Known rows, with every step that occurs
fasu > lesu > menuf > bapu > gora > sito: [ 1.61  0.12 -0.62 -1.81  6.83  1.82 -1.68 -0.55  0.15 -2.03 -0.62  0.12
 -0.27  2.19  0.81 -0.11  5.06  3.30 -0.46  0.98  3.88 -4.20]
bapu > gora > sito: [ 0.52  0.67  0.56 -0.65  2.11  1.75 -0.41  1.05 -0.03 -1.24 -0.71  0.68
 -0.10  0.24  2.42 -1.54  1.47  2.04  0.74  0.26  1.41 -4.91]
sito > bapu > lesu > menuf > fasu > gora: [ 1.01 -0.81  8.01 -1.90  3.63  4.75  0.69 -3.94 -1.04 -1.54 -1.32  4.41
 -0.81 -2.03 -0.25 -2.97  0.46  1.68  0.91  0.48  0.06  2.73]
bapu > gora: [-0.54  0.21 -1.24 -0.43  1.22  0.22 -0.73  0.67  0.27 -1.02 -0.03  0.01
  0.22 -0.48  2.25 -3.31  2.14  1.26 -0.29  0.24  0.75 -2.89]
gora > sito: [ 0.98  0.42  1.48 -0.08  0.54  1.38  0.39  0.56 -0.31 -0.27 -0.67  0.61
 -0.26  0.72  0.02  1.69 -0.65  0.84  0.87 -0.10  0.56 -2.24]
fasu > gora > sito > bapu: [ 1.85 -0.21  6.47 -0.69  0.33  4.53  0.58 -2.02 -0.72 -0.24 -0.59  2.79
 -0.75  0.33 -0.64  0.61 -0.52  2.72  0.25  0.53  2.98  1.15]
gora > bapu > lesu > menuf > fasu: [-1.14  0.54  1.82 -1.28  3.17  2.42 -0.18 -3.23 -0.48 -1.10 -0.55  1.92
 -0.62 -1.88 -1.36 -4.71 -0.54 -0.41 -0.81 -0.70 -3.24  0.54]
fasu > gora > bapu > lesu: [-1.97 -1.05  2.05  0.37 -1.84  3.85  0.56 -3.96  0.04 -0.29  0.27  2.04
 -0.77 -2.13 -2.82 -3.47 -1.39  0.27 -0.48 -0.88 -2.42  3.41]
menuf > fasu > sito: [-0.05  0.51  1.72 -1.22  3.22 -1.35  0.88  0.10  0.06  0.93  1.14 -0.78
  0.04 -0.52  0.54 -0.63  0.39 -0.57 -0.73 -0.93  0.00 -0.99]
lesu > fasu > gora > bapu: [-1.50  0.35  0.98  1.09  0.31 -0.63 -1.40 -2.44  0.55 -0.31  0.69  1.16
 -0.14 -0.28 -1.70 -0.29 -0.42  0.91  0.32 -0.82 -0.45  1.72]
gora > bapu > lesu > fasu > sito: [-2.94  0.74 -1.15  0.95  0.05 -1.29 -1.81 -2.68  0.61  0.45  1.95  0.33
  1.00 -0.74 -3.59 -1.14  4.12  0.71 -1.97 -1.63  1.13  0.53]
bapu > lesu > fasu > sito: [-1.51 -0.02  0.51  0.72  0.86 -1.98 -1.00 -0.80  0.38  0.04  1.21  0.57
  1.21 -0.52 -1.99  1.62  4.51  0.94  0.26 -0.96  2.02 -0.60]
lesu > fasu > gora > sito: [ 1.29  0.34  4.18  0.79  1.66  0.22 -0.23  0.04  0.05 -0.91 -0.66  2.00
 -0.17  0.50  0.18  3.94 -0.84  2.36  3.46 -0.17  0.82 -1.26]
gora > sito > bapu > lesu > fasu: [-0.35  0.74  3.43 -0.33 -0.97  2.76 -1.47 -1.64 -0.09 -0.75 -0.26  2.81
  0.53  0.11 -1.27  1.42  3.79  3.29 -1.51  0.60  4.02  0.12]
gora > sito > bapu > lesu: [ 0.09 -0.01  4.11 -0.84 -1.74  5.15  0.16 -2.23 -0.58 -0.37 -0.55  2.92
 -0.13 -0.39 -1.54 -0.42  2.06  2.48 -2.10  0.58  2.97  0.82]
lesu > fasu: [-0.48  0.60 -0.49  0.73  0.82 -2.52 -1.50  0.45  0.50 -0.49  0.30  0.08
  0.67  0.63  0.21  2.08  1.78  0.99  0.64 -0.05  1.42 -0.41]
menuf > lesu > fasu > gora > sito: [ 0.57 -0.25  4.39  0.60  4.43 -0.14  1.77  0.75  0.47 -1.63 -1.53  2.50
 -0.72  0.15  2.63  3.91 -2.42  2.36  2.83  0.28  1.58 -0.56]
lesu > menuf: [ 1.18  0.13  2.01 -0.07  3.69 -0.46 -0.77 -0.61 -0.77 -0.94 -0.96  0.98
 -0.04  0.53 -0.14  0.06  0.27  0.41  2.49 -0.15  0.40 -0.82]
bapu > lesu > fasu: [-1.53 -0.19 -0.13  0.81 -0.78 -0.52 -1.08 -0.59  0.42 -0.86  0.20  1.50
  0.68 -0.88 -1.01  1.04  2.82  0.98  0.09  0.03 -0.20  0.44]
menuf > bapu > gora: [-0.24 -0.38 -2.62 -1.56  0.11  1.56 -0.58 -0.07  0.36 -0.82  0.46 -0.86
  0.05  0.73 -0.06 -3.45  4.11  1.48 -2.96  1.11  1.34 -1.15]
lesu > menuf > bapu: [ 1.39 -0.37  0.42 -1.33  2.19  0.75 -0.50 -1.36 -0.73 -0.82 -0.59  0.12
  0.00  1.59 -2.49  0.31  2.34  0.71 -0.09  0.63  1.41  0.34]

Rows
[-0.39 -0.81  2.77  0.78  4.09 -1.62  1.43  0.29  0.87 -1.33 -0.85  1.94
 -0.47 -0.46  2.50  2.41 -1.17  1.71  1.79  0.45  0.47  1.49]	menuf > lesu > fasu > gora
[-1.20  0.09  0.95  0.15  1.20  2.23 -1.06 -3.64 -0.57 -1.05 -0.59  1.98
 -0.23 -1.03 -3.02 -3.53  0.46  0.19  0.16 -0.86 -1.58  0.52]	gora > bapu > lesu > menuf
[ 0.89  1.36  4.29 -2.69  7.42  0.23 -1.44 -1.30 -0.71 -0.98  0.33  1.40
  0.37 -0.11  2.14 -5.06  4.90  2.03 -1.25 -0.16  4.51 -3.36]	lesu > menuf > fasu > sito > bapu > gora
[ 0.09  0.44  2.37 -0.77  0.62  0.24 -0.43 -1.77 -0.23  1.23  1.31  0.30
  0.69  0.45 -1.62 -0.55  3.73  1.24 -2.30 -0.38  5.09  0.99]	fasu > sito > bapu
[-1.10  0.12 -0.09  0.44  3.22 -2.75  0.45  1.32  0.98 -1.08 -0.57  0.56
  0.15  0.27  2.66  2.27  0.21  1.08  0.01  0.51  1.38 -0.07]	menuf > lesu > fasu
[-0.77 -1.35 -0.85 -0.95 -2.84  2.96  0.75 -1.93  0.05 -0.16  0.26  0.49
 -0.02 -0.30 -3.34 -1.05  2.91  0.82 -3.00  0.77 -0.33  2.50]	menuf > bapu > lesu
[-0.87 -0.81  4.86  0.31 -1.14  2.32 -0.81 -3.20  0.03 -0.90  0.11  3.69
  0.23 -1.19 -1.38  0.19  3.06  3.02 -0.51  0.67  3.07  3.52]	sito > bapu > lesu > fasu > gora
[ 1.19  0.80  3.39 -1.37  6.89 -1.60  0.28 -0.35 -0.72 -0.10 -0.08  0.20
  0.07 -0.04  0.05 -0.46  0.82 -0.58  1.81 -1.16  0.51 -2.12]	lesu > menuf > fasu > sito
[-0.39  0.50  0.68 -1.29  0.48  1.95 -1.53 -0.92 -0.01 -0.75  0.20  0.86
  0.24 -0.14  1.81 -4.55  4.02  2.26 -3.19  0.91  3.96 -1.14]	sito > bapu > gora
[ 0.39 -0.25  3.31 -1.51  3.67  1.74  0.38 -1.31 -0.66 -1.61 -1.40  2.26
 -0.40 -1.67  0.38 -2.02  0.33 -0.31  1.63 -0.01 -2.90 -0.14]	bapu > lesu > menuf > fasu
[-2.62 -0.10 -1.03  0.30 -2.35  2.69 -0.38 -3.05  0.21 -0.03  0.57  0.96
 -0.25 -1.60 -2.66 -3.83  0.33 -0.13 -2.91 -0.70 -1.89  2.00]	gora > bapu > lesu
[ 0.68  0.18 -0.91 -1.64  0.72  2.77 -0.14  0.31 -0.02 -1.17 -0.20 -0.27
 -0.14  1.33  0.01 -1.84  3.57  2.34 -2.15  0.98  2.09 -3.43]	menuf > bapu > gora > sito
[-0.44 -0.83  3.85  0.31  1.87  3.40 -0.28 -4.55 -0.73 -1.23 -0.96  3.15
 -0.79 -1.61 -3.08 -3.13 -1.29  0.66  2.23 -0.84 -2.14  2.17]	fasu > gora > bapu > lesu > menuf
[-1.13  1.26  0.74 -0.59  2.76 -2.12 -2.93 -0.57  0.47 -0.27  1.69  0.40
  1.50  0.66  0.87 -2.00  7.93  3.05 -2.59 -0.15  7.50 -2.51]	lesu > fasu > sito > bapu > gora
[ 1.17  0.54  5.82 -0.17  0.79  1.94 -0.86 -1.39 -0.20 -0.59 -0.41  2.94
 -0.06  0.83 -0.39  2.69  1.20  3.44  0.62  0.40  4.35  0.35]	lesu > fasu > gora > sito > bapu
[ 1.07 -0.62 -1.09 -1.40  4.84 -0.03 -1.32 -1.62  0.26 -1.02 -0.08 -0.65
 -0.10  2.18 -1.59  1.68  3.36  1.32 -1.00  0.78  2.28  0.58]	fasu > lesu > menuf > bapu
[-1.05  0.28  0.32  0.70  5.12 -4.37  0.65  1.01  0.84 -0.18  0.60 -0.04
  0.64  0.41  1.49  2.49  2.17  0.79  0.10 -0.60  3.64 -0.65]	menuf > lesu > fasu > sito
[-0.95 -1.07  2.91  0.99 -0.27  0.62 -0.11 -1.72  0.28 -1.12 -0.14  2.60
  0.09 -1.44 -1.11  1.43  1.02  1.68  2.52 -0.03 -0.68  1.83]	bapu > lesu > fasu > gora
[-0.91 -0.25  1.55  0.41 -0.28  1.84  0.14 -2.91  0.09  0.10  0.37  0.96
 -0.78 -0.87 -1.76 -2.22 -2.28  0.18 -0.45 -0.84 -1.71  2.27]	fasu > gora > bapu
[ 1.20  0.64  6.81 -2.38  3.67  5.09  0.16 -2.39 -1.22 -1.52 -1.66  3.71
 -0.41 -0.68 -0.34 -1.62  1.27  2.10 -0.22  0.40  1.18 -0.65]	gora > sito > bapu > lesu > menuf > fasu
[-1.01 -0.54  2.27 -0.70 -2.22  3.52 -0.25 -2.62 -0.33 -0.15  0.17  2.17
  0.21 -1.08 -1.54 -1.85  2.70  1.56 -3.06  0.72  2.27  2.76]	sito > bapu > lesu
[-0.37  1.28  1.96 -0.08  1.43 -2.11 -2.21 -1.12  0.21  0.69  1.76  0.26
  1.30  1.06 -1.78  1.33  5.46  2.16 -1.99 -0.46  6.25  0.41]	lesu > fasu > sito > bapu
[-2.19 -0.10  1.39  1.04  2.93 -0.73  0.74 -1.47  1.02 -0.99 -0.12  1.56
 -0.62 -0.66  1.00 -0.42 -2.04  1.14 -0.28 -0.33 -0.14  2.52]	menuf > lesu > fasu > gora > bapu
[ 1.38  0.10  5.79 -1.07  1.91  4.78 -0.81 -2.63 -1.32 -1.41 -1.63  3.74
 -0.17 -0.03 -1.73 -0.33  2.16  2.57  0.60  0.46  3.56  0.07]	gora > sito > bapu > lesu > menuf
[ 1.74 -0.53  4.67 -0.06  1.17  2.85  1.39 -0.46 -0.42 -0.36 -0.98  1.86
 -0.88 -0.17 -0.03  1.82 -2.83  1.45  2.81 -0.06 -0.40 -0.80]	fasu > gora > sito
[ 0.26 -0.62  4.49  0.85  0.42  2.23  0.14 -1.19 -0.04 -1.39 -0.91  3.11
 -0.15 -0.79 -0.94  3.04  0.42  2.55  3.00 -0.18 -0.12 -0.15]	bapu > lesu > fasu > gora > sito
[-0.68 -1.69  1.55 -0.12 -1.36  1.70  0.02 -2.36  0.36 -1.15  0.39  1.83
  0.07 -0.20 -3.30  1.35  3.11  2.01 -0.62  0.78 -0.05  3.54]	menuf > bapu > lesu > fasu > gora
[ 0.79 -0.12  0.30 -0.28  5.78 -1.04 -1.45 -0.97  0.09 -1.02 -0.57  0.12
 -0.09  1.01  0.86  1.46  1.31  0.86  1.64  0.01  1.43 -1.37]	fasu > lesu > menuf
[-2.96  0.52 -1.68  0.95 -1.35  0.13 -2.01 -2.57  0.65 -0.44  0.83  1.17
  0.49 -1.00 -2.37 -1.46  2.18  0.69 -1.96 -0.74 -0.54  1.63]	gora > bapu > lesu > fasu
